Each row was made from one small tree. The marks that hang from a mark follow it in brackets, in alphabetical order. Every link used is in the known rows. Write each row's tree.
Known rows
vuzin[regat[lavot rulivo vitid]]: -10.3	-6.4	47.3	36.9	-11.5	16.5	16.5	-11.0	10.9	-43.7	15.7	-36.1	-6.0	-13.5	8.9	0.4	-14.2	12.0	28.2	-18.2	-1.4	-2.9	11.4	-7.5	-18.1
regat[lavot lese rulivo]: -4.9	-5.1	30.0	29.3	-13.3	22.8	5.8	-4.5	10.2	-32.2	44.9	-34.1	-10.9	9.8	26.2	0.8	-7.5	8.7	20.4	1.8	1.5	21.0	16.1	-6.8	-25.2
feraz[regat[lese vitid]]: -15.3	-1.0	31.8	45.2	1.2	12.8	17.3	9.4	8.3	-11.9	19.6	-9.6	-11.3	-0.2	16.2	-7.3	-16.7	4.7	2.9	-9.7	-6.5	-0.2	-2.2	-8.7	-19.7
feraz[regat[lavot lese mupo rulivo vunid]]: -16.7	-21.4	49.0	63.6	-12.4	17.6	25.7	11.4	26.0	-30.2	45.3	-29.5	-10.1	5.3	16.2	3.3	-6.2	15.9	17.0	6.8	3.9	29.9	9.1	2.6	-19.8
suneka[feraz[regat[lavot rulivo vitid vunid]] lese]: -4.2	-25.7	33.1	44.5	0.1	8.5	-2.6	27.6	16.6	-11.7	52.0	-17.1	13.1	4.0	11.6	4.8	-2.3	6.7	30.9	16.7	-14.2	10.9	21.9	-31.5	-13.3
lavot[regat[rulivo vunid]]: -30.1	-21.2	22.1	19.1	-5.9	19.8	-6.9	-4.6	-4.2	-12.5	26.3	-25.8	0.0	-8.7	4.1	20.8	9.2	6.6	3.5	18.3	-5.9	8.7	7.0	1.1	-5.9
lese[regat[lavot mupo rulivo vunid]]: -6.0	-13.1	26.9	46.5	-7.9	20.6	21.8	7.1	31.7	-38.2	27.6	-15.9	-5.1	-16.2	5.8	10.8	0.1	15.4	27.6	7.4	9.9	24.9	13.3	5.1	-16.1
lavot[regat[lese mupo rulivo]]: -23.4	1.6	19.6	29.3	-0.1	28.2	5.4	4.5	-5.2	-18.4	38.1	-24.4	0.9	9.2	24.2	17.1	-4.1	5.6	-0.8	5.5	10.9	19.6	3.3	-9.6	-28.9
regat[mupo rulivo]: -10.4	0.6	14.6	20.8	-1.1	8.9	15.5	2.9	7.6	-20.1	26.0	-11.0	1.2	5.9	5.6	3.7	4.1	9.4	16.2	13.8	10.5	32.8	0.9	-1.5	-14.8
rame[pilo[lese] regat[vunid]]: 19.2	-10.3	28.6	14.0	12.4	26.7	10.9	13.5	3.3	17.1	36.5	-3.9	16.0	-13.3	3.4	-2.5	-25.1	-9.8	2.4	-3.2	-15.6	7.6	-31.7	9.0	11.7
feraz[regat[vunid]]: -16.2	-20.9	26.7	32.3	-4.1	-2.4	11.3	6.0	15.6	-1.6	6.9	-5.4	-7.2	-7.5	-4.9	5.6	1.2	5.3	-1.0	4.7	-9.4	2.1	-0.5	6.6	5.3
feraz[regat[mupo rulivo vitid vunid]]: -25.5	-20.4	45.0	60.8	-4.4	14.7	26.9	10.5	18.2	-26.2	32.9	-19.1	-6.5	-8.2	2.9	-4.0	-2.7	17.0	22.0	13.3	-4.3	25.2	0.9	2.0	-13.9
suneka[lese[regat[lavot]]]: 2.7	1.2	0.8	17.7	7.4	5.8	1.8	20.7	12.2	-1.1	16.3	5.7	10.4	3.4	12.4	11.8	-6.8	4.3	10.1	-2.2	4.6	1.1	14.6	-18.6	-17.2
lavot[regat[lese rulivo vitid]]: -28.9	-1.5	27.1	32.1	-0.9	35.2	-0.2	-1.4	-11.4	-22.6	39.1	-29.9	-3.9	-1.2	25.2	7.6	-8.7	5.8	7.2	3.9	-3.4	6.6	5.3	-14.5	-30.7
pilo[feraz[regat[lavot rulivo vitid]] lese rame]: 24.6	-8.1	39.2	33.6	-12.3	19.5	-4.0	5.1	-13.9	-28.2	79.7	-22.2	-7.0	-25.8	8.5	-44.0	-18.7	17.7	23.4	17.3	-27.1	10.8	-0.7	-11.7	13.9
regat[lavot lese mupo rulivo vitid vunid]: -10.8	-13.4	51.0	78.1	-17.4	50.5	28.9	12.2	13.1	-61.3	77.2	-52.5	2.7	6.9	34.7	-25.2	-16.3	31.7	57.6	12.8	13.1	51.7	21.6	-0.6	-49.2
suneka[feraz[regat] lese]: 2.4	-9.7	10.3	19.5	9.7	-7.4	-7.2	29.4	11.2	11.2	28.0	5.4	16.0	10.7	8.6	12.5	-1.1	-4.8	7.1	7.9	-10.4	-0.7	11.9	-34.0	-5.8
pilo[lese]: 6.4	8.9	-2.2	1.1	9.0	8.7	-0.7	0.8	-14.1	-0.5	20.6	-0.4	11.7	-2.2	13.5	-11.7	-8.6	4.5	2.0	13.4	-10.6	4.8	-3.0	-0.2	-8.9
vunid[suneka]: 5.5	-8.7	-7.3	9.5	-0.9	-12.2	-1.9	0.1	-13.4	3.3	-0.6	-3.1	5.3	16.4	8.0	-6.0	5.5	-0.9	-10.0	-10.5	-10.3	10.8	1.4	-1.4	21.1
vunid[suneka[feraz lese[regat[mupo vitid]]]]: 12.0	-4.8	-5.1	31.1	9.1	-4.7	-0.2	24.5	-3.8	-2.4	24.0	2.0	21.7	18.3	20.4	-2.8	-0.9	0.5	8.9	-7.5	-8.8	16.8	12.5	-28.0	3.1
feraz[regat[lese mupo vitid]]: -12.2	2.2	32.7	56.2	2.1	16.6	28.0	17.8	11.7	-18.0	26.6	-9.9	-6.7	5.7	18.9	-10.5	-18.9	9.2	6.9	-8.9	5.2	12.8	-3.5	-7.8	-26.9
lese[regat[lavot mupo rulivo vitid vunid]]: -8.8	-13.0	34.9	60.4	-7.6	31.2	26.4	9.6	28.5	-48.5	35.0	-21.8	-5.3	-20.5	9.1	-1.4	-7.2	20.3	39.6	6.1	7.8	24.7	14.3	1.4	-25.0
suneka[feraz lese]: 10.3	-1.3	-4.5	3.3	9.3	-2.6	-14.6	25.6	1.4	10.1	29.1	4.8	24.6	13.9	11.7	6.4	-0.1	-3.8	14.9	9.7	-5.3	3.4	15.6	-34.1	-9.7
pilo[feraz[regat]]: 12.8	-5.2	22.3	17.7	0.6	-0.5	-4.0	6.3	7.2	-0.8	17.4	-1.8	-3.8	-12.8	-1.0	-7.7	-0.1	0.0	5.2	-3.2	-18.8	-2.6	0.1	-13.2	15.2
feraz[regat[mupo vunid]]: -13.1	-17.6	27.7	43.3	-2.7	1.4	21.6	14.6	18.8	-7.6	13.9	-5.8	-2.6	-1.7	-1.9	2.3	-1.1	9.8	2.9	5.2	2.8	15.3	-1.7	7.3	-2.0
regat[mupo rulivo vunid[suneka]]: -13.4	-18.3	17.3	40.7	-7.4	7.1	16.2	3.9	0.5	-23.3	37.3	-22.7	11.7	12.1	11.3	-4.6	12.2	18.4	23.5	18.2	0.5	52.0	8.6	7.4	-0.4
rame[pilo[lese]]: 14.5	-3.5	7.2	2.9	15.6	10.6	4.4	6.3	5.9	9.0	18.9	3.4	16.1	-2.7	5.6	-3.4	-15.4	-4.7	-5.2	0.0	-14.1	2.1	-24.2	5.3	5.6
rulivo[regat[lavot mupo vitid vunid[suneka]]]: -20.5	-25.6	27.3	58.6	-0.8	20.3	22.8	-3.9	-4.5	-31.7	31.5	-32.1	8.3	2.5	20.1	-13.9	-8.1	8.0	29.5	-4.5	6.5	24.8	17.2	-2.4	-3.3

Which tree is each row?
-3.6	-22.6	41.6	48.0	-9.0	15.5	4.6	11.4	20.0	-27.3	45.6	-27.0	-3.6	-5.0	12.4	-1.4	-5.5	4.8	26.8	8.1	-13.9	9.4	14.5	-17.1	-11.1 -> suneka[feraz[regat[lavot lese rulivo vitid vunid]]]
-28.0	9.5	18.4	44.1	12.6	25.2	25.0	-4.3	-10.2	-21.8	30.2	-16.3	7.1	5.8	33.9	-10.4	-19.5	-0.1	21.7	-9.7	12.9	18.7	6.7	-16.0	-31.0 -> rulivo[regat[lese mupo vitid]]
3.0	-6.4	18.9	23.4	0.7	-0.6	-0.3	12.3	14.2	-4.2	21.7	-4.7	-0.7	1.8	9.4	6.1	-4.3	-7.2	2.9	-1.0	-9.9	-2.2	4.6	-19.4	-3.4 -> suneka[feraz[regat[lese]]]
-13.5	-1.3	55.9	65.0	-13.7	33.5	30.9	0.0	13.2	-57.1	44.1	-47.7	4.2	-2.7	28.6	-9.3	-21.3	24.1	44.4	-13.9	11.1	24.7	16.8	-4.8	-42.4 -> vuzin[regat[lavot lese mupo rulivo vitid vunid]]
-5.8	-17.3	31.4	65.1	-8.2	25.3	25.7	9.4	22.3	-47.2	34.4	-23.6	-2.5	-12.4	12.9	-4.2	-4.4	20.0	34.8	1.2	2.6	29.7	14.6	0.5	-14.9 -> lese[regat[lavot mupo rulivo vitid vunid[suneka]]]
-15.5	4.6	18.5	39.6	1.5	36.7	9.4	13.5	-9.8	-21.2	34.3	-23.1	4.2	6.9	26.4	-0.9	-16.4	8.7	3.7	-4.4	13.3	9.5	2.3	-11.4	-35.3 -> lavot[regat[lese mupo vitid]]
-3.8	-9.4	42.3	64.7	-6.2	21.7	28.9	19.6	19.6	-28.8	33.0	-21.5	-11.5	6.6	18.8	-11.8	-21.1	12.0	11.5	-11.7	8.1	11.5	3.8	-5.5	-25.0 -> feraz[regat[lavot lese mupo vitid]]
6.8	-10.2	41.9	21.8	9.2	29.7	15.6	8.1	10.6	2.5	33.0	-9.9	-0.7	-15.2	-0.9	1.8	-23.6	-12.7	10.2	-13.0	-13.3	6.0	-31.5	-2.8	6.4 -> rame[pilo regat[rulivo vitid]]
-7.4	-12.5	35.6	49.9	-2.6	14.6	11.0	15.9	17.0	-24.2	45.7	-19.1	3.1	-0.8	14.6	-2.8	-5.3	5.8	26.1	10.9	-7.6	19.8	8.5	-18.0	-17.5 -> suneka[feraz[regat[lese mupo rulivo vitid vunid]]]
-28.8	-10.1	13.1	31.2	7.3	10.4	18.4	-7.6	-2.8	-11.6	17.3	-12.6	10.9	-1.8	12.8	2.5	-1.6	0.4	17.8	5.0	10.3	21.4	8.8	-0.4	-6.1 -> rulivo[regat[mupo vunid]]
3.5	-15.2	4.6	30.6	5.8	-14.8	-2.0	21.5	-3.2	4.5	27.9	-3.3	16.8	26.1	16.1	3.9	5.8	-0.9	0.4	-0.2	-14.1	20.9	10.0	-25.7	12.5 -> vunid[suneka[feraz[regat[mupo rulivo]] lese]]
-17.2	-12.7	22.3	33.8	-6.7	15.5	17.1	4.1	9.9	-25.5	37.7	-20.4	8.4	0.7	5.8	-0.5	8.1	19.0	30.5	25.7	7.6	44.7	7.6	8.2	-15.6 -> regat[mupo rulivo vunid]
-13.5	-9.1	51.5	58.7	-15.5	23.6	19.8	-8.2	2.9	-49.1	37.0	-48.7	2.3	-0.4	29.9	-9.1	-16.5	19.1	36.1	-19.8	-5.7	16.8	18.5	-6.7	-24.9 -> vuzin[regat[lavot lese rulivo vitid vunid[suneka]]]
-5.9	-1.7	45.6	50.6	-13.6	27.8	20.0	-1.8	7.5	-43.0	26.0	-40.1	3.2	-6.5	24.8	-12.0	-24.0	17.4	33.6	-23.8	4.1	1.6	15.9	-4.1	-32.1 -> vuzin[regat[lavot lese vitid vunid]]
-0.8	-19.2	29.4	37.7	3.2	4.9	-3.7	27.3	15.9	-9.0	46.0	-12.4	9.9	6.4	11.6	6.9	-4.4	2.2	23.7	10.9	-13.0	5.2	18.6	-36.2	-12.9 -> suneka[feraz[regat[lavot rulivo vitid]] lese]
10.9	-16.6	14.6	48.0	-6.8	11.5	17.1	16.2	25.1	-29.6	20.4	-10.8	3.0	-6.4	8.3	3.3	-1.6	10.4	18.6	-4.9	7.0	19.1	14.4	0.9	-1.5 -> lese[regat[lavot mupo vunid[suneka[feraz]]]]
-6.7	2.8	-2.3	18.3	9.9	5.4	2.4	20.5	8.0	3.8	17.3	9.4	17.2	0.7	12.9	10.5	-2.8	6.9	14.0	5.4	1.1	7.7	13.2	-15.8	-18.9 -> suneka[lese[regat[vunid]]]
-6.3	-19.8	38.7	37.5	-13.6	25.9	8.3	-3.7	9.8	-42.0	36.8	-35.9	-12.5	-8.4	6.1	-11.4	-6.4	14.4	34.1	7.0	-5.1	12.4	13.8	-4.5	-14.7 -> regat[lavot rulivo vitid]
3.0	5.9	16.1	33.6	-5.8	25.9	14.2	6.6	-11.4	-33.2	64.0	-10.1	2.5	-23.4	12.8	-30.5	-18.8	22.9	26.5	23.9	-2.6	25.4	-3.2	2.9	-12.7 -> pilo[lese[regat[mupo rulivo vitid vunid]] rame]
0.7	-19.6	24.2	51.7	-8.2	14.0	17.7	9.6	27.1	-37.5	31.6	-18.4	-0.5	-8.2	9.3	8.8	3.6	12.5	26.1	4.1	2.3	29.2	16.2	-1.1	-4.2 -> lese[regat[lavot mupo rulivo vunid[suneka[feraz]]]]
31.7	4.3	23.9	11.3	-16.7	20.4	-8.1	8.8	-18.2	-5.2	63.8	-13.4	-3.6	-18.2	5.6	-34.4	-17.7	4.5	19.8	-2.7	-8.1	12.0	-5.2	-9.9	19.1 -> pilo[feraz rame[regat[lese vunid]]]
3.7	-35.2	28.7	54.6	-14.3	12.5	9.7	18.9	12.3	-34.0	61.4	-37.3	16.8	19.6	16.2	-3.6	8.6	20.6	37.3	18.9	2.4	52.1	26.2	-5.7	-3.2 -> regat[lavot mupo rulivo vunid[suneka[feraz lese]]]
-21.2	-23.1	27.6	45.2	-8.4	17.0	7.7	-5.1	-8.3	-29.4	38.5	-30.9	5.1	-3.0	12.2	-17.7	5.4	18.9	35.1	15.5	-19.5	33.5	11.3	0.6	-3.1 -> regat[rulivo vitid vunid[suneka]]
-2.5	-25.9	27.3	34.7	-0.2	0.5	-5.9	26.1	18.8	-4.5	46.5	-12.6	13.5	7.2	9.0	13.5	2.6	3.4	22.6	17.4	-12.7	11.0	21.2	-29.4	-6.9 -> suneka[feraz[regat[lavot rulivo vunid]] lese]
-23.7	-22.9	38.9	66.0	-1.3	8.4	24.3	16.6	10.0	-20.0	38.2	-18.3	2.2	5.1	10.5	-5.8	-1.4	17.4	19.3	9.9	-8.7	32.2	4.5	-4.7	-8.3 -> feraz[regat[mupo rulivo vitid vunid[suneka[lese]]]]
-12.3	7.2	20.2	42.7	4.9	22.1	24.5	7.3	19.4	-33.7	20.2	-3.5	-5.3	-17.5	9.4	3.0	-7.8	10.3	24.7	1.0	6.4	17.7	2.5	-7.9	-26.0 -> lese[regat[mupo rulivo vitid]]
-0.4	-23.3	28.0	42.0	0.6	3.3	1.4	32.3	21.2	-9.1	51.3	-12.7	16.9	11.4	11.3	11.1	0.9	6.7	25.2	17.8	-4.5	20.1	20.8	-28.4	-12.0 -> suneka[feraz[regat[lavot mupo rulivo vunid]] lese]
4.0	-9.3	37.7	72.7	-15.3	47.1	28.0	21.1	10.4	-49.9	61.1	-42.2	7.5	10.1	32.8	-33.5	-23.6	28.7	46.8	0.1	19.6	37.2	18.9	1.8	-45.1 -> regat[lavot lese mupo vitid vunid]
-13.5	-25.3	23.2	37.2	-4.5	-8.4	10.3	6.1	8.9	0.3	6.7	-7.0	-5.0	0.3	-0.7	2.4	3.9	4.7	-5.8	-0.2	-14.6	7.3	0.3	5.5	15.6 -> feraz[regat[vunid[suneka]]]
15.0	9.1	22.1	18.8	-5.8	26.9	10.6	8.9	-27.3	-15.7	69.4	-12.8	-0.5	-14.4	10.0	-34.5	-27.1	10.9	16.1	15.5	-2.1	21.4	-15.7	-1.2	-2.8 -> pilo[lese rame[regat[mupo rulivo vitid]]]
